What can hang from each mark
diti: zalobep
kureb: luten tunoge zalobep
gezez: kureb tepa
tepav: diti kureb
tunoge: kureb
luten: kureb
zalobep: diti kureb
tepa: gezez
dide: kureb tepa
rabomom: kureb tepa

Every row comes from one small tree of marks. The marks that hang from a mark follow it in brackets, in alphabetical order. Every link used is in the known rows. Which tree was each row made from?
In the rows, 128 means zero.
Known rows
dide[kureb[tunoge zalobep] tepa[gezez]]: [174 127 134  71 164 133  86 180 133 101 127 129 151 161 101 136 137 121
 100 156 151 136 128 141 139 148  61 105 102 166 154  75 122  89 144 184
  81 175 162 160 169 110 153 159 116 123  93 128 136 150 123 158 164  71]
tunoge[kureb[zalobep]]: [168 153 123  91 148  97  54 139  96 104 160 125 139 180  96 166 101 161
 101 155 144 105 139 167 131 131 120 122  79 109 166 112 140  69 160 138
 110 166 164 119 172 105 143 166  99 109 108 103 114 119 134 135 177 123]
rabomom[tepa]: [152 177 128 102 132  96  52 174 100 128 136 130 149 207 103 123  97 155
 109 160 140 107 111 137 143 137 121 115  95  98 157 123 138  61 116 115
 103 152 148 135 153 107 140 154  85 135  88 117 125 129  85 145 189 147]
tepa[gezez[kureb[luten tunoge zalobep[diti]]]]: [172 153 108  59 151 110  86 134 101 127 128 156 108 170 107 161 121 148
 101 153 160 102 158 141 128 172 107  92  62 133 178  87 109 104 144 152
 108 167 168 152 145  96 151 136 127 137 103 116  95 157 147 142 143  91]
kureb[tunoge zalobep]: [185 152 114  92 158 116  74 144 107 115 119 118 123 192 112 167 108 156
  75 146 145  91 141 149 127 165 125 138 111 142 164 108 123  79 131 148
  77 154 155 149 161 107 143 156 141 117 110 104 120 120 139 129 170 105]
rabomom[kureb]: [158 182 116 102 132  84  45 168 110 126 152 128 146 182  91 142  85 139
 103 165 123 113 131 158 144 127 123 117  82 121 175 125 116  75 133 139
 103 152 157 161 151  93 138 144  94 138  96 134 121 148 118 131 189 136]
tepa[gezez[kureb[zalobep]]]: [154 170 143  69 149  95  74 141 104 134 152 146 130 179  85 144 119 141
 113 156 162  94 129 146 144 166 108 101  52 100 177  98 120  93 147 141
 121 177 151 137 158  87 135 136 104 136 113 134 111 142 117 135 153 120]
dide[tepa]: [152 185 109 103 161 111  75 179 104 118 150 133 158 216  82 109 109 161
 117 144 127 110 117 130 152 144 107 129  88 100 149 109 112  80 127 138
  92 148 135 159 149 128 138 141 101 134  90 129 148 136  89 140 181 106]
tepa[gezez[kureb[tunoge]]]: [152 173 126  72 138  95  71 150 102 122 148 156 117 188  76 146 110 150
 118 173 156  93 144 135 136 173 110 116  63 110 170 103 109  85 131 147
 122 166 149 157 144 100 131 138 109 133 103 140 107 149 116 136 161 120]
dide[kureb[tunoge zalobep] tepa]: [188 132 113  82 164 148  88 183 120 103 126 116 158 168 107 131 141 125
  90 152 132 131 131 147 136 140  74 127 126 171 152  88 127  89 138 172
  69 156 166 165 170 121 160 162 120 119  97 111 147 143 123 147 166  65]
rabomom[kureb[luten tunoge] tepa[gezez]]: [163 128 119  72 110  95  49 172 117 123 122 142 136 150 138 177 107 114
 103 174 150 148 147 140 123 131  87  65  79 159 167 122 123  61 125 147
  89 159 180 154 141  83 166 163 117 138  63 112  87 162 131 171 196 137]
rabomom[kureb[luten tunoge zalobep] tepa]: [192 114 105  73 117 119  55 163 106 131 111 118 143 141 162 185 125 112
  77 156 137 145 148 158 118 125  93  71 107 175 172 128 136  65 126 135
  65 152 191 142 152  84 181 171 137 129  78  78  96 143 145 162 197 121]
tepav[diti[zalobep[kureb]]]: [157 206 113 117 152 105  78 132  98 138 124 122 115 210  82  89 109 170
  90 190 125  63  95 155 144 122 127 137  69  98 177 100 144  86 128 140
 117 151 166 160 154 113 123 136 110 136 101 138 134 141 144 114 164  95]
diti[zalobep[kureb[luten tunoge]]]: [196 189  96  88 147 126  81 141  88 128 104 116 125 194 106 150 119 148
  85 161 120  83 136 172 130 145 120 119  95 134 176 125 133  85 134 134
  97 151 183 166 152  97 141 138 123 127  89  91 122 155 151 104 166  95]
gezez[kureb[luten tunoge zalobep[diti]] tepa]: [208 145  54  50 142 159 107 125  63 155 101 146 118 168 112 152 169 160
  99 154 159  93 178 162 109 184 113  96 101 145 176 107 108 122 149 120
  79 136 187 138 133 126 185 134 151 138 115  90 106 144 162 139 153  60]
rabomom[kureb[zalobep[diti]] tepa]: [162 145 121  90 116  94  42 170 111 135 123 120 135 157 131 132 100 129
  88 171 146 134 120 165 137 116 109  75  85 130 172 107 148  76 127 131
  86 164 190 127 159  78 155 158  90 140  89  98 102 142 125 160 195 135]
dide[kureb[luten tunoge zalobep] tepa[gezez]]: [191 120 118  63 172 144  99 172 128 103 123 133 155 151 123 157 146 112
  99 137 144 146 142 137 133 145  54  93 103 184 159  77 112  93 152 183
  74 165 166 170 165 111 172 159 133 127  82 119 131 162 141 158 154  55]
gezez[kureb[luten tunoge zalobep]]: [203 143  86  60 150 139  90 133  79 136 128 134 126 164 127 176 149 141
  87 141 131  99 168 152 118 168 113 115 100 151 182 116 114  95 137 136
  88 142 171 156 150 107 171 143 152 128 114  87 109 141 150 127 147  82]
diti[zalobep[kureb]]: [175 210 119  99 141 107  69 148  93 135 121 112 131 210  83 118 107 156
  95 169 124  74 112 175 145 139 129 124  81 100 175 122 143  86 137 128
 112 162 174 154 161  90 122 134  92 130  99 107 132 147 127  99 170 116]
kureb[luten zalobep]: [196 165 109  86 174 117  83 134 101 130 129 122 147 185 132 172 117 146
  83 111 130 101 137 150 138 149 121 108  94 134 179 114 114  87 153 133
  86 148 152 147 160 103 164 145 135 134 101 103 119 136 141 124 153  95]
luten[kureb[tunoge]]: [164 180 111 105 138  84  69 140 106 104 136 118 131 197 103 129  94 140
 102 167 132 108 153 131 137 156 123 117 115 127 158 116 135  73 132 143
  89 133 171 160 151  94 120 154 112 130  92 134 112 140 120 136 143  98]
dide[tepa[gezez[kureb[luten zalobep[diti]]]]]: [158 163 108  69 163 120  95 159 100 128 145 153 137 180 100 124 134 145
 120 144 150 122 130 132 142 154  87  83  56 113 159  81 112 104 144 148
  99 165 159 150 143 110 152 133 110 144  92 120 119 156 115 155 153  82]
dide[kureb[luten tunoge zalobep[diti]]]: [206 145  91  82 170 135  86 156 116 106 107 128 132 158 125 155 113 138
  75 142 127 118 158 156 126 142 102 117 123 183 179  86 117 102 145 165
  82 146 178 173 167 108 167 152 120 130  99 107 121 162 164 135 137  57]
kureb[luten tunoge zalobep[diti]]: [200 151  76  84 171 127  91 135 102 115  99 131 108 181 137 176 105 163
  69 129 138 101 165 148 120 159 124 112 107 160 170  94 109  97 138 150
  71 139 171 159 150 110 162 145 148 130  97  90 105 144 169 137 147  70]
zalobep[diti kureb]: [165 208  94  98 140  87  76 162 114 111 126 138  87 201  64 102  63 167
  96 177 133  78 142 161 144 145 135 115  60 107 165  89 128 101 143 136
 115 155 174 154 164 100  99 126  79 147 102 120 119 144 128 116 164  98]
tepav[diti[zalobep] kureb[luten tunoge]]: [176 165  76 118 154 135  60 117  75 140 111 113 131 182 121 115 132 158
  93 181 115 101 112 134 128 109 125 157 114 148 171 112 145 102 131 158
 100 113 168 166 146 122 155 148 153 119  91 127 130 152 169 139 144  53]

Which tree is each row?
[200 159  59  56 131 150  99 136  58 152 118 151 135 181  95 153 167 156
 117 158 148  92 175 152 112 184 111 110 104 132 172 131 100 105 142 114
  91 127 166 153 128 137 181 133 147 137 108 106 115 147 140 134 164  82]  gezez[kureb[luten tunoge] tepa]
[176 150 120  57 150 114  83 135 100 129 136 149 120 166 110 174 132 136
 103 148 158 102 154 140 129 174 100  96  66 135 179 100 109  93 146 148
 106 166 160 149 148  95 153 141 134 134 103 117 100 152 141 140 149 101]  tepa[gezez[kureb[luten tunoge zalobep]]]
[192 182  65  85 142 109  92 155 109 104 104 140  76 184  93 141  79 160
  85 171 127  90 174 157 124 152 125 109  77 151 167  93 113 102 138 146
  96 140 185 170 155 108 122 131 119 144  89  99 104 157 158 122 158  71]  zalobep[diti kureb[luten tunoge]]
[158 159 122  69 148 101  78 141 106 126 134 151 103 178  89 144 113 152
 104 168 164  93 143 143 134 174 113 104  59 118 172  86 116  99 139 152
 113 173 163 146 150  92 135 139 113 133 111 127 101 147 135 142 148 107]  tepa[gezez[kureb[tunoge zalobep[diti]]]]
[181 153  93  86 157 106  70 132  91 102 145 137 128 172 116 174  97 167
  98 143 138 113 156 165 122 126 118 100  75 126 172 100 129  85 165 140
 107 154 177 126 163 109 159 159 106 119  99  91 101 140 158 141 159  95]  tunoge[kureb[luten zalobep[diti]]]
[167 137 130  61 127 113  70 155  99 133 127 144 132 167 127 157 134 131
 106 162 163 120 135 136 125 158  95  78  77 128 166 109 134  74 129 128
 100 166 168 132 149  92 163 155 118 135  88 102  99 143 115 161 172 125]  rabomom[tepa[gezez[kureb[luten tunoge zalobep]]]]
[199 169  86  81 137 114  88 155 111 108 117 129 100 181  97 164  99 142
  86 160 124  89 166 154 125 155 114 115  86 155 166 118 116  83 143 142
  92 141 169 169 160 107 129 140 135 134  92 100 115 144 144 114 171  90]  zalobep[kureb[luten tunoge]]
[142 166 142  76 122  90  57 166  99 137 146 149 138 186  96 122 114 141
 124 173 161 113 115 132 140 149 103  90  65  93 163 111 136  70 123 121
 120 169 156 131 151  95 142 150  84 139  90 125 109 144  86 155 179 147]  rabomom[tepa[gezez[kureb]]]
[159 154 133  78 172 120  87 181 133 108 134 138 149 169  92 105 122 131
 109 152 152 135 114 143 152 136  70  94  78 137 160  59 126 105 152 175
  95 179 165 155 171 105 147 148  84 138  92 139 137 160 120 157 153  69]  dide[kureb[zalobep[diti]] tepa[gezez]]
[185 146 108  84 155 109  67 132  91 106 154 132 146 169 117 188 110 153
 100 136 135 116 152 162 122 129 112 107  78 128 172 117 129  72 168 139
 106 157 169 127 166 108 164 165 115 114 100  93 106 132 150 135 167 106]  tunoge[kureb[luten zalobep]]
[180 172 121  95 169 113  73 164 118 114 127 123 142 174  96 119  96 145
  88 149 133 107 127 163 146 135 112 124 106 141 179  82 132 102 147 156
 101 161 169 158 175 103 144 148  82 135 112 127 134 151 134 129 143  84]  dide[kureb[zalobep[diti]]]
[161 161 109  94 149  96  58 140  98 100 151 132 124 183  95 152  88 173
 100 160 147 105 141 168 130 129 125 117  72 107 166  95 138  83 158 145
 112 165 173 119 167 105 139 162  89 115 106 103 107 129 142 138 168 111]  tunoge[kureb[zalobep[diti]]]
[176 145 117  71 181 129  98 174 129 110 130 140 155 158 114 126 130 124
 107 134 143 144 129 138 145 135  63  79  81 156 165  61 115 109 159 173
  87 168 170 163 164 106 165 146 101 141  84 129 129 173 135 159 141  53]  dide[kureb[luten zalobep[diti]] tepa[gezez]]
[189 202 106  94 148 115  79 140  87 138 115 117 136 198 101 137 115 149
  94 153 117  83 125 172 140 134 124 112  82 115 179 126 135  88 144 126
 105 154 178 160 156  92 138 134 107 134  92  98 126 157 139  99 163 102]  diti[zalobep[kureb[luten]]]
[142 174 124  77 150 110  81 172 104 125 161 153 147 194  75 113 130 146
 133 158 148 114 120 126 149 158  89 104  57  95 154  95 110  89 134 145
 110 165 142 153 144 116 137 135  98 140  93 139 132 149  90 152 169 106]  dide[tepa[gezez[kureb]]]
[190 154  71  59 135 147  96 132  67 152 107 144 112 181  90 132 159 167
 103 170 166  84 163 167 115 187 119 110  98 124 169 104 116 119 144 122
  87 147 180 131 140 125 166 136 133 134 124 101 112 133 146 138 161  79]  gezez[kureb[tunoge zalobep[diti]] tepa]
[166 145 111  62 156 129  94 158 102 122 140 146 140 177 106 144 149 137
 115 145 151 122 139 130 135 163  80  92  71 131 156  93 110  91 140 153
  90 163 156 155 145 114 157 142 133 133  92 115 121 148 118 154 164  87]  dide[tepa[gezez[kureb[luten tunoge zalobep]]]]
[183 197  78  91 148  98  87 155 109 113 120 140  91 190  86 124  74 161
  94 160 124  87 157 160 136 144 129  99  62 125 171  91 118 105 150 134
 109 143 178 163 159 104 119 123  96 153  93 107 112 159 143 117 154  82]  zalobep[diti kureb[luten]]
[159 179 123  68 149  96  78 146  97 133 155 160 133 184  89 150 115 143
 123 152 147  99 142 135 141 164 107  97  52 104 179 108 106  91 146 137
 128 162 146 157 145  97 144 133 107 143 100 139 107 161 117 135 149 114]  tepa[gezez[kureb[luten]]]
[144 159 138  73 127  97  62 158 102 139 132 145 125 178 105 122 114 145
 113 172 167 114 117 139 139 149 104  80  61  98 167  95 141  84 128 126
 114 173 170 122 155  89 143 147  86 143  95 116 103 144 102 160 170 131]  rabomom[tepa[gezez[kureb[zalobep[diti]]]]]
[154 169 113  72 155 115  89 166  97 125 158 154 149 189  90 127 133 143
 130 146 142 122 132 125 145 155  86  95  58 107 157  99 106  91 138 144
 108 158 146 159 141 116 150 135 111 142  88 130 127 158  99 151 166  97]  dide[tepa[gezez[kureb[luten]]]]
[172 167 107 101 146  92  76 127 113 108 118 113 116 187 120 129  96 142
  87 162 142 109 152 140 135 156 126 102 111 134 162  93 143  90 141 150
  78 140 187 145 157  84 123 156 116 132 101 117 101 136 144 142 132  80]  luten[kureb[tunoge zalobep[diti]]]
[161 141 112  90 100  98  39 182 107 124 125 124 139 164 122 151 101 127
  95 188 139 134 135 151 125 126 106  98 103 145 162 130 136  56 109 136
  84 151 178 148 147  93 152 166 106 131  77 105 104 143 115 159 209 147]  rabomom[kureb[tunoge] tepa]
[207 142  94  82 167 131  89 135 101 118 109 121 129 178 139 193 121 147
  72 121 134 103 161 147 121 163 116 119 115 167 171 114 110  83 140 147
  69 142 160 158 152 108 167 155 162 121 100  90 112 134 158 130 156  84]  kureb[luten tunoge zalobep]
[189 173  92  91 180 115  85 135 100 128 117 131 127 189 128 154 101 160
  81 118 131 100 143 152 136 147 129 101  87 131 180  92 114 103 150 137
  87 145 164 148 154 102 159 136 124 141 100 101 113 146 151 131 142  82]  kureb[luten zalobep[diti]]
[158 161 115 119 156 111  51 124  99 137 140 109 132 179 101  95 113 151
  94 174 131  97  95 134 145 112 127 156  90 123 169  94 155 100 146 154
 105 132 152 136 170 113 130 149 133 125 115 144 138 120 138 148 151  71]  tepav[diti kureb[zalobep]]
[193 143  77  95 155 129  56 134  89 123 112 115 123 163 126 154 109 145
  86 146 131 119 149 142 126 138 126 133 117 165 167 102 136 113 150 153
  80 126 171 148 160 106 151 147 144 122 101  96 115 139 156 147 143  58]  tepav[kureb[luten tunoge zalobep[diti]]]
[198 139  92  91 151 132  54 135  89 125 119 107 139 162 129 168 123 131
  89 139 129 121 146 143 126 140 122 138 123 166 165 117 137 102 151 151
  80 128 161 146 165 104 154 152 154 115 102  96 121 134 148 142 151  69]  tepav[kureb[luten tunoge zalobep]]
[212 139  68  48 137 161 104 124  61 158 110 138 134 168 113 167 181 147
 102 144 154  93 175 162 110 186 106 101 105 145 173 123 109 111 152 119
  79 138 178 137 140 125 189 139 160 133 117  91 112 137 153 134 161  73]  gezez[kureb[luten tunoge zalobep] tepa]
[192 142  81  82 144 112  69 149 110 122 113 126 120 153 137 177 102 136
  73 152 130 124 165 164 123 136 114  93  98 174 180 107 112  92 139 156
  73 147 187 164 147  91 164 149 137 135  92  97  98 155 173 142 169  89]  rabomom[kureb[luten tunoge zalobep[diti]]]
[165 169 119  63 157 103  84 136 101 133 141 156 121 173 103 149 117 146
 109 148 158 101 142 142 138 165 108  85  48 112 183  88 112 105 151 142
 117 168 163 145 149  90 147 130 110 145 106 126 100 158 135 141 140  99]  tepa[gezez[kureb[luten zalobep[diti]]]]
[175 160 120  96 145  93  75 126 110 110 126 107 130 183 122 144 109 129
  88 157 141 109 148 141 135 160 119 105 115 138 163 107 144  77 142 146
  76 142 179 144 162  82 127 162 127 126 102 117 109 128 135 137 141  91]  luten[kureb[tunoge zalobep]]
[174 188  93 108 153 117  87 127  96 134 110 123 108 200 102 112 120 168
  81 184 123  69 116 152 132 127 121 133  82 126 177 104 137  84 126 147
 104 140 173 168 148 118 136 139 133 130  92 124 126 148 163 118 160  77]  tepav[diti[zalobep[kureb[luten tunoge]]]]
[192 175  72  60 137 140  94 137  57 160 133 152 150 187  88 138 162 156
 128 147 144  92 158 155 124 175 114 103  89 108 179 130 102 110 150 102
 104 133 161 144 133 129 178 127 124 145 113 118 121 148 127 128 162  89]  gezez[kureb[luten] tepa]
[166 144 101 115 151 122  54 123  99 127 126 106 117 173 106 113 117 153
  84 183 137  98 113 130 132 123 124 164 106 149 162  93 154  99 135 165
  93 127 157 144 167 121 133 156 153 115 111 134 129 119 153 152 155  62]  tepav[diti kureb[tunoge zalobep]]
